Each row was made from one walk, in order. Every step used is in the known rows, and no mark comes twice. Write each row's walk.
Known rows:
komu > sisu: [ 18 -11 -35  -5 -19  11   2 -17   3  36  -7  13 -22 -32   0  23 -25 -10
  -2  -2  -1   5   6   5   5  -3  -3 -21 -12  29  14   2  -9   8 -19  -3
  22   7   8  17 -21 -10  10  41]
komu > bevalab > batok: [ 36 -18 -25 -24  -3 -11  16  -3  -7  -4  -2  26  -9  -5   9 -29  -7 -13
  13   6  10  17 -12  -5 -26  -2 -11  -2 -14   6 -14 -13  -9 -12  19  -1
   4   5 -24  -2 -11 -25 -11   4]
mokug > sisu > komu > bevalab > masir: [-20   2  -5   5  10 -13 -39  -1  17   5   2   4 -20  -9  14  13  -7 -25
 -33 -28  38  -3 -11   0  -7  22   5  -7  17  19   5 -27   8  50   2  20
 -20 -17  21  -3   3 -29  36  25]
masir > bevalab: [ -5 -16  27  -7   9   3  -1 -47   9   4  20  11 -46  10  16 -10 -25   0
   1 -11   0 -10  16  11 -11  -7 -11 -12  -7 -24 -19 -13  -5  19 -10  -5
  -3  24  -1  -2 -14  -4   0  12]
feva > bevalab > telo > runuta > dadi: [ -3   3  -3   2 -25  -5 -20  -5   3   0 -16   5  20 -17  -5   4  31  -9
   9  17  -2 -17   6  -1  10  -6  -7 -16   4  -7   7 -11  -3   0 -13   6
   6  39  -8  -9  34 -12 -21  -2]
masir > bevalab > telo > runuta: [-13 -18  25 -13  -2 -20  -3 -47   8  11  17   4 -26  -3  14 -11 -22   8
 -15   7  11  -7   3 -10 -14 -12 -20  -2  -7 -31 -24 -13  -7  -7 -12 -11
   5  25   8  -4  -5  17 -33   5]
mokug > sisu > komu > bevalab > feva: [-17  15   6   3   5  -4 -38  16  21   0  -1  -1 -16 -17   6   5 -10 -12
 -34 -20  34  13  -8  11   1  18   5  -8  13  21   4 -28  -6  45   3  17
 -25 -17  13  -4  -1 -32  34  24]
bevalab > mokug > sisu > komu: [  3   8  34  -4  24   7 -15  35  33 -39 -14   3   0  11  23  23  32  13
 -14 -21  22 -29  -3  29  -7  -7  17  -3   1  35 -23  -9  -8  33   2  16
 -24 -37  -8  -6 -11   2  34  27]
feva > bevalab > komu > sisu > mokug: [ 14  19  -3  15 -24  18  -8  -8  10 -23 -33   6  -8 -28  12  10  40  -4
   3   2 -24  -1  22   7  14 -15  -6 -21 -20   9  -2 -20  -2  20  -3  -8
  -6   3 -36   1  37 -13  20  25]
telo > runuta: [-22  -5 -27   7  -2  -6   5 -17  -2  -4 -11  12 -11   1 -28  13  -3 -12
 -11  -5  13   0 -10  -7  12  -3   7   8  25 -13 -17  24 -19 -15 -20  18
  24  12  52 -13  -1  18 -17 -32]
sisu > komu > bevalab > batok > runuta > feva: [ 12 -11 -12 -19   8  -5   1 -20   2  -1   4 -10   0  11  -9   4  -8   7
  -9 -26  23  23  -6 -26   2   2   0  25  -6 -14  -7  -7  10   9  13  23
  -3 -33   9 -21  16 -17  -4  -3]
komu > bevalab > feva > runuta: [ 15  12 -22 -16   0  14 -14   6 -21 -12   5  12   2 -15  13 -31  -6   8
  17  15   2  35 -13  -7  -2  17 -11 -11 -15  -7  14   2   3 -13  24  -1
 -23  22 -11   0  -1 -46   1  23]
masir > bevalab > feva: [  7   5  49  -7   8  13  -3 -14   8   6  19  -7 -28  10  13 -20 -19  38
   9   0   1   6   7  17 -10  -5  -6   0 -18 -20 -15 -21  -6  -9   0 -23
 -24  15  -7  -4 -17  -7 -11  25]
komu > bevalab > batok > runuta: [ 27 -12 -31 -29   0  -8  21   0   0   0   6  12  -3  10   5 -22  -9 -22
  13  14  17  13 -14  -5 -17  -3  -6  -6  -7   0  -8   5   3 -19  21   3
   2  13 -19  -6   7 -21 -15  -3]
batok > bevalab > telo > runuta > feva: [-16  -7 -32  -2  -8 -68  19  11 -14  32  13  -4  13  -4   6  11 -16  -4
   3  14 -12 -26  -5 -13  21  -5 -24   6  20  10  10  31  -2 -25   3  -5
  -8   3   3   6  -4  32 -28 -15]
dadi > runuta: [-12  -2  -7  10  23 -25 -17   7 -22   6  14   6 -23   0 -25  33 -10  -4
   1 -24  29  12  -5  -7   0  21  22   1   5 -13  22  26   1  14 -14  36
  17  23  12  24 -17  10  -7 -25]
bevalab > batok > runuta: [ 26 -12   7  -6   7   4  32  18  14  11   3  -8   4  31 -19   5  -4   3
  29  15  15 -10  -4  32 -16  -2  15  20   8   7 -18  15 -15 -18   3  -6
  21  -3 -17  -1   9   5 -20 -29]
dadi > runuta > telo > bevalab: [-17  11 -20  11   8 -28  -6  11 -18  18   8  -6  11   6 -22  13  -8  -9
 -19 -14   6  22  -6 -26   2 -14  15   2   8 -16  37  15  11  17  -5  10
  23   1  20  24 -29  23 -28 -20]
bevalab > feva: [ 19  16  27   1   8   3   2  40  -4  13  -4  -2  -5 -10  -7   0  -3  43
  25  15   4  21  -7  24   2  10  11  18  -9  14   0  -1 -13 -25   3  -9
 -14   0  -8  10 -25   1  -2   7]
feva > bevalab > telo: [  3  -2   6   6 -24  -7 -22  -4   1   0 -14  14   0 -27  16  12  29  -9
  26  10  -2 -14  14  11   3  -4 -16 -30  -1   4   2 -10   1  12  -7  12
   0  41 -41   6  26  -9  -4   5]
telo > bevalab: [-22  -7 -19   4 -17 -22   8  -7  -9 -13 -10  21 -20   1  -5   5 -20  -4
   1  -6  -3 -13 -19  -5  15  -5  -1  -2  15 -10 -19  22  -1  -5  12   3
  25 -16  14   1 -29  20  -7 -29]
batok > bevalab > feva > runuta: [-10  14 -15  13   2 -19   6  31 -15  11  18 -11   7   5   4  -7  -9  20
  38  10 -22 -21  -3  22  26   6 -11  -3   8   1  22  37  -9   2  20 -11
 -26   9 -10   7   6 -15  -3   9]
mokug > sisu > komu: [-26   5  14  15  10  -6 -38   2  26   4  -2   2 -27 -13  -2  26 -11 -18
 -31 -29  31  -5   2  24   4  18  12  -4  26  22  -2 -19 -14  63 -13  25
  -7 -17  20   2  -2 -18  41   8]
bevalab > batok > runuta > komu > sisu > mokug: [ 34 -15  12  -5  -2  16  41  17  26  12   6 -24  22  27 -20   0  -4  -7
  16  10  -9  -5   8  14 -20  -4   6  23  -4  10  -4   5 -13 -22   5 -12
  16 -13 -16   2  21  14 -18 -32]
feva > runuta: [-10  -4 -11  17   9  36 -27 -26 -18 -22   8  15  -7  -4  -3   2  -4  -7
  29   0 -13  -5  11  23   6  27  -1 -10  11 -16  10  24 -13  36  -6  13
  15  29   8   8  13 -39  21  -8]
telo > bevalab > komu > sisu: [ -5   0 -30   6 -19 -26  18  -7  -5  -6 -28  17 -20 -22   0  -1 -13  12
 -20   9 -11   1 -19 -19  16 -24  -4  14  -8  -2 -17   1   2 -23  16 -29
  24 -44   1   9 -17  32  -5   0]
masir > bevalab > telo > runuta > komu > sisu: [ -4 -25  17 -11  -9 -11   2 -48  15  26  18  -4 -12  -9  13 -17 -27   1
 -23   7  -1  -3  10 -22 -18 -16 -29  -1 -14 -27  -7 -22  -2 -21 -13 -21
   5  23   9   0   5  22 -34  13]
runuta > batok: [ -8  -8  34  -8  -6  28  14   6 -10  25   1 -12  14  -7 -13 -20   3  -3
   8  22  -5   5   3  10  -9  15  14   3  -2  12  -8  -8   2   5 -12   6
  24  -3  -9  -5 -16   5  19 -15]
feva > runuta > telo: [ -2   3 -17  16   8  39 -19 -22 -12  -1   7   5  23  -5   0 -14   4 -13
  16  14 -35  10  20  13   2  -1  -4  -5  11 -12  28   8  -9  50  -6  -6
  16  21   9  14   6 -33  13   5]
feva > runuta > batok > bevalab > mokug > sisu > komu: [-30  10  16  15   1  49 -23   5  -8 -23  14 -26  38  12   1 -19  16   0
  13   1 -16 -22   5  21   8  24   5 -16  10  -5  12  12   0  46   8   5
  -4  -7  -3 -14  29 -42  26   8]
telo > bevalab > mokug: [ -9   0   0  -5  -8 -14  16  17   2 -43 -18  18  -2  19  13   5   9  16
   4  -8  -3 -28 -22   0   9 -21   5  -3   2   2 -32  21   3 -17  21  -3
   9 -36  -3  -8 -31  29  -9 -11]
komu > bevalab > telo > runuta > feva: [ 10 -11 -39 -30 -11 -36   0 -12 -20   9   0  19   9 -25  16 -14 -12 -16
 -16  21  12  30 -15 -43  -7   5 -25   0  -4   2   0  -3  10 -38   7   4
  -4  15   2  -1 -10   1 -24   0]
bevalab > komu > sisu: [ 28  -6 -20   2   6 -14  17  -9   2  19 -27  17 -28 -45   5   5  -2  15
 -16  22 -11  17   2  -3   1 -19  -3  25 -26  21  -7 -18  -8  -9  -4 -28
  11 -28 -17  25  -2  21  20  29]
batok > runuta: [-17  -3 -18 -12  16  -6  13  -3   6  23  13  -8 -20  19 -10  30 -15 -24
  14  17  17 -14  -2  17  20   7  12  -3  22  -3   7  50  11   3  -6  21
  10  31   9   4  16  15   8 -26]

Which walk is each row?
[ -9  -4 -12 -29  26  -3  15  -1   5  36  20 -15   4  26 -27  14 -17 -21
   6  35   7 -25  -4  14  27  10  26  13  15  -6  27  37  11   8 -11   9
  10  25  27   0  14   0   7 -18] => batok > runuta > dadi
[ 10 -19 -10 -15   7 -13  -4 -29   4  -7  -3   8 -20  -6  -7  -3  -4   6
  -6 -30  27  18  -7 -22  -3  -4  -3  19 -14 -16 -17 -13  -5  30  14  30
   6 -30   4 -14  10 -22  -3   4] => sisu > komu > bevalab > batok
[ -9 -16  -5  -9  -7 -43   0  -9  -4  22  -7  12  -1 -28  -5  14  -5   2
  -8  24  19   2 -13 -17  -2  -2 -10  17   7   0 -15   9 -12 -24 -14   8
  25  13  11   8  -7  35 -35 -23] => bevalab > telo > runuta
[  9  -1  28  -8   4   4   9 -49  18  -5   4   1 -43 -11  22 -12 -13  14
 -25   0 -17   5  17  -4  -8 -17 -13   4 -35 -16 -23 -30  -5  17  -4 -31
  -6 -14 -11   3  -4   7   7  33] => masir > bevalab > komu > sisu > mokug
[-11  14 -11   6  14 -25  -2  21 -13   2   3  -8  19  14 -13  13   6   0
 -18 -16   5  15  -9 -24  -1 -21  18   2   1 -12  30  15  13  11   1   8
  16 -11  13  20 -31  27 -28 -11] => dadi > runuta > telo > bevalab > mokug
[  3  -9  -4   6 -22 -15  24  10  -2 -18 -14  15  -3  16 -13  -9 -12  13
  11  -5  -1 -10 -21   6  -6 -12   3  13   7  -5 -33   3 -15 -21  19 -16
  32 -35  -3  -5 -25  15 -29 -34] => telo > bevalab > batok
[-29  -1   0   2 -13  19  14  -7  -6   6  -8 -11  20   3 -37 -10   5  -9
 -17  11   7   9 -11 -10   5   3  15   9  19 -11 -16  10  -9 -23 -20  10
  31   2  46 -26   1  18 -13 -34] => telo > runuta > batok
[  6  25  41   9   0  54 -14  34 -19  -2   4 -24  34  -1 -13 -25   8  47
  32  27 -11  25  -3  26  -1  27  13  10  -9  -1  11  -1  -7 -15   6 -16
  -9   2  -8  -2  -1 -31   3   6] => bevalab > feva > runuta > batok
[ 35  -7 -29 -28  -1  -2  23   6  -7   2   7   5  12  18   5 -21 -10 -16
  10  13  11  21 -11  -9 -19   4  -6   4  -3   7  -2   0  10 -34  18  -7
  -8   4 -17  -9   1 -19 -14  -5] => komu > bevalab > batok > runuta > feva
[ -4  -2  54  -9  19  15 -15 -18  36 -31  11  -2 -25  26  33  -5   5  15
 -19 -26  15 -28  10  21 -17 -14  -1 -16 -12  -6 -31 -27  -2  32  -1  -7
 -28 -10  -7 -16  -8  -6  14  41] => masir > bevalab > mokug > sisu > komu
[ 11   6 -12 -10 -26  18   5 -18  11   4  -6   0 -18 -23   4  34 -12 -15
 -12 -10 -18   6  13   0  12   8   0 -22 -21  29   4   6 -14  36 -17   9
  19 -13  10  11 -25 -11  16  25] => komu > sisu > mokug
[ -2 -22  -7  26  16  39 -17 -22 -10 -10  15   7  15  -6  -8 -18  -6 -18
  26   0 -34  -2  23   4  -5  23 -13   6   9 -21  27  14  -6  13  -1   8
   7  30   6  15  35 -20  25 -26] => feva > runuta > komu
[  6  -9  -9   6  26 -21  -7  21 -17  16  24  -7   9  -6 -21  -6 -11  -9
  -5 -17  12  32  -3 -37 -14  15   2  14  -9 -20  45   7  16 -27   6  22
  -9  25   2  26   5  16 -12 -26] => dadi > runuta > komu > bevalab > feva
[-17   5  31  -7  -4   9  22  43   4  12   6 -26  35  11   9 -22  17  -5
   5  19 -12 -31  -3  20  -1   2   7 -13   4  31  -2   2   6   9   8  -6
 -10 -19 -25 -12 -10   8  21   7] => runuta > batok > bevalab > mokug > sisu
[  5 -12  32  -4  21 -10   8 -44  10  -4   6  12 -49  -4  19 -22 -13  19
 -12   6  -7  -1  13   3 -13 -20 -11  14 -22 -26 -30 -28  -4   6  -1 -27
  -9  -2 -16   4  -1  15   7  17] => masir > bevalab > komu
[ -9 -12 -27  11 -11  10  18 -18  14   6  -5  -7  16  -7 -31   3  -6 -28
 -28  -9 -19   7   6 -32   6  -8  -7  14   9  -8   7  11 -13 -28 -17   8
  20   2  54  -7  17  29 -13 -33] => telo > runuta > komu > sisu > mokug
[ 23 -42 -15 -13  10 -30  15  -8   1  29  11  16  10 -33  13 -34 -14 -34
  -1  18 -18  14   9 -41 -22  -4 -36  17  -9  -1  22 -14  12 -34  13   6
  -6  23 -21  22  15  26   5 -22] => runuta > komu > bevalab > telo
[  3  18 -11  -1   6  11   9  12  -3   9   3 -25  20  30  -4  27   7  -9
   9  18  -7   2  12   6  21   9   8   6  20   6  17  24  31 -33  -6  -6
 -20  14  -6  -5  35  13  11 -21] => batok > runuta > feva > bevalab > komu
[ 14  11  15   5  -8  27 -11  17  14 -45 -24  13   8   7  24  12  58   1
  33  -9  -8 -33  15  28   3 -17   1 -37  -6  11 -11  -2   2  14   1  12
 -20  20 -40 -13  25 -15  15  22] => feva > bevalab > mokug
[  4   8  -2  12  22 -14 -15  20 -34   9  17  -9   9  15 -24  38 -13   9
  -6 -28  13  28   3 -16  -2  32  20  15   8   1  30  13  14 -17 -20  18
   0   5  16  19 -28  11  -6 -26] => dadi > runuta > feva
[-10  -2  28 -13  -2   6  32  33  -4  12   7 -23  33  12   6 -24  18   4
  16  21 -17 -29  -2  13   1  -4   6  -7  -4  20  -5  11   8   0   8  -4
  -2 -18 -27 -12  -9  15  12   1] => runuta > batok > bevalab > mokug
[  6  16  -3  21  12  -5 -25  21 -34   2  13 -14  23  26 -13  39  10   8
   6 -31  13  15   3 -22  -6  31  19   3   7  -4  37   3  32 -21 -16  14
 -13  15  11  11  -2  -2  -9 -14] => dadi > runuta > feva > bevalab > masir
[ 18  10 -15  17 -20  15  -9  -7   6  -7 -32  13  -9 -33  12   5  34  -3
   8   8 -18  -2  18   9  10 -20  -7 -21 -15   9   2 -22   1   7  -4 -14
  -5  14 -36   4  39 -13  18  32] => feva > bevalab > komu > sisu
[ 15 -11  32 -12   6  14  23 -28  24  15  22 -16  -9  38   6 -24 -17   7
   5   7  -2  -7  14  19 -27 -25  -4   3  -8 -23 -18 -18  -5   3  -1 -31
   3   9 -11  -9   2  -1 -28   7] => masir > bevalab > batok > runuta > telo
[ -4   8 -12  12   6 -24   1  18 -15  14   6 -11  20  12 -26   6  -4  -2
 -13 -14   6  23  -8 -21  -9 -16  17  10   5 -15  29   6   4   9   0   2
  26  -9  12  21 -27  20 -39 -23] => dadi > runuta > telo > bevalab > batok
[ 11   9  30  -4  21   8  -7  45  29 -36 -13  12   2  10  29  16  30   4
  -4  -6  13 -33  -1  40 -14  -6  15 -13   3  45 -21  -6 -10  16   0   3
 -24 -18 -19   2 -22   5  33  26] => bevalab > mokug > sisu
[ 13 -10  16  -5   8   1   8 -48  14  10   3   8 -45 -16  21 -17 -19  18
 -20   6 -10   4  15  -1 -11 -23 -15   3 -30 -16 -18 -32  -2   2  -4 -37
  -5  -5 -13   6  -3   9   4  41] => masir > bevalab > komu > sisu
[  1   8  45   2   7  35 -18 -22   2 -10  23  -9 -16  14  12 -26 -16  38
  17   0  -8   5  11  21  -9   7  -8  -6 -16 -31  -7 -14  -7   1   3 -26
 -22  23  -3  -6   0 -29  -9  26] => masir > bevalab > feva > runuta
[ -2   3 -31   3  -2 -50  32   4   0  15  -1   0 -20 -19  14   8  -5  -4
  -2  10 -32 -22   4  -3  27 -18 -16   5 -10  18   5  21  -8  16  13 -17
 -10 -26 -19  16   3  21  13  18] => batok > bevalab > komu > sisu > mokug
[ -7 -17 -20 -15  10 -18 -15 -39  -2  -3   0  13 -33 -17  -1   5 -10  -5
 -13 -33  25  17  -6 -30  12   0  -5   9  -9 -18  -6  -2   5  42   8  44
   2 -17  15 -11   9 -18  12   8] => sisu > komu > bevalab
[ -1  18 -21  19 -11  12   2  -2 -11 -17 -20  -5  27  12 -21   9  20   3
 -17  -4 -12  16   5 -17  13  -2   3  18  21  -4  -7  -3  -1 -51 -20 -10
  -5  -4  37 -24  17  15 -13 -27] => telo > runuta > feva > bevalab > komu
[-31  12 -12   2 -23   4  29  -1  -2   3  -9 -27  26   0 -27 -11   9 -10
 -29  14 -14   1  -9 -21  18  -7   6   9   6  -5 -10  15  -9 -15  -8  -6
  20 -24  38 -23  11  24 -15 -21] => telo > runuta > batok > bevalab > komu > sisu > mokug
[-28   4  -7   2  -1 -20 -40  -1  21   2  -2   3 -13 -22   4  11  -9 -26
 -48 -17  41   6 -11  -4   1  13  -1  -7  20  14  -1 -23  -6  42  -4  23
 -12 -11  25  -7   6 -18  19  12] => mokug > sisu > komu > bevalab > telo > runuta
[-17  18  -2  14 -18  10  -6  18 -17 -25  -6   0   9   7  -8 -10 -12  34
  16   5  -9   4 -22   4  18   7   3   4   7 -17  -4  18  -2 -24  23 -17
   6 -16  11  -3 -17  -5 -18 -16] => telo > bevalab > feva > runuta
[-20   1  20   4  13   2  -8  16 -25  18  16 -19   8   2 -33  10  -3  -1
  -3  -9  24  18  -7 -11  -9  27  29   0  -1 -10  22  11  11   7 -15  28
  24   9   5  12 -15  10  -5 -25] => dadi > runuta > batok
[-22   9   8   2  -7 -10  -5  22  17 -47 -19   8   0  19  13  10  10  10
 -18 -21   9 -28 -23   4  10 -16   8  -6  11  10 -28   5   2   7  20   2
  -1 -50   6 -13 -22  17   4  -1] => telo > bevalab > mokug > sisu > komu
[ -6  12 -11  17 -25  18  -2  16  -9 -11  -5  -7  23  -1 -10 -18 -18  27
   8   5 -21   9 -16  -8  14   1  -6   4   0 -14  11  10   3 -38  22 -27
   5 -19  12   2  -6  -2 -18  -7] => telo > bevalab > feva > runuta > komu > sisu
[ 15   1 -16 -27  11  -6  -6  20   9 -31  -7  25  -4  -4  39 -14  15 -22
 -10   0  16  -3 -13   2 -15  -5  -7 -28  -9  27  -8  -8   6   5  19   8
 -29   2 -22  -3 -15 -21  23  36] => komu > bevalab > mokug > sisu
[  5   0  -4  18 -10  10 -17  -5  -3  -2  -9  10   0   8  19  17  38  -9
  38 -10   0 -33   3   5  -5   7   0 -23   4   0   5  -8  23  10  -1   6
 -11  34 -11  -5  33 -23  11  16] => feva > bevalab > masir
[ 29  11   2  14  -6  21  -9  13 -23   3  -3  -6  35  24  15  22  19  10
  21 -11 -23   0  15  -6  -6  22  -1   6  12  21  14 -21  33 -36 -11 -15
 -29   1  -2  -7   3 -12  14   2] => runuta > feva > bevalab > masir
[  4  20  20  13 -10  29 -26  30  26 -45 -23   9  12   6  29  13  57 -10
  17 -12  -1 -37  15  39   0  -9   4 -45   5  25  -8 -15   1  25   0   8
 -29  19 -37 -12  25 -25  27  29] => feva > bevalab > mokug > sisu
[-11   9  30  -6 -10   7  27  39 -13  35  11 -32  31   2  -8 -29   1  15
  19  29 -16  -5  -5  13   6   8   6   2  -2  14   8   3   4 -13   8 -12
  -5 -12 -20  -8 -10   6   5  -3] => runuta > batok > bevalab > feva
[ 33  26   6  13 -17  26  -1  12 -11 -17 -18 -12  30   2  10  18  24  13
  -5  -5 -41  21  30  -5   8  10  -4   8  -7  28   8 -28  14 -24 -13 -24
 -27 -22 -18  -4   5  -5  21   7] => runuta > feva > bevalab > komu > sisu > mokug
[-12 -21 -22  16   5  -4  16 -12   7   8  -3   4  11  -1 -33  -7  -5 -26
 -16  -4  -9   2   2 -25   1  -7  -6  26  23 -18   2  13 -12 -39 -14  12
  17  15  49  -7  20  38 -12 -50] => telo > runuta > komu
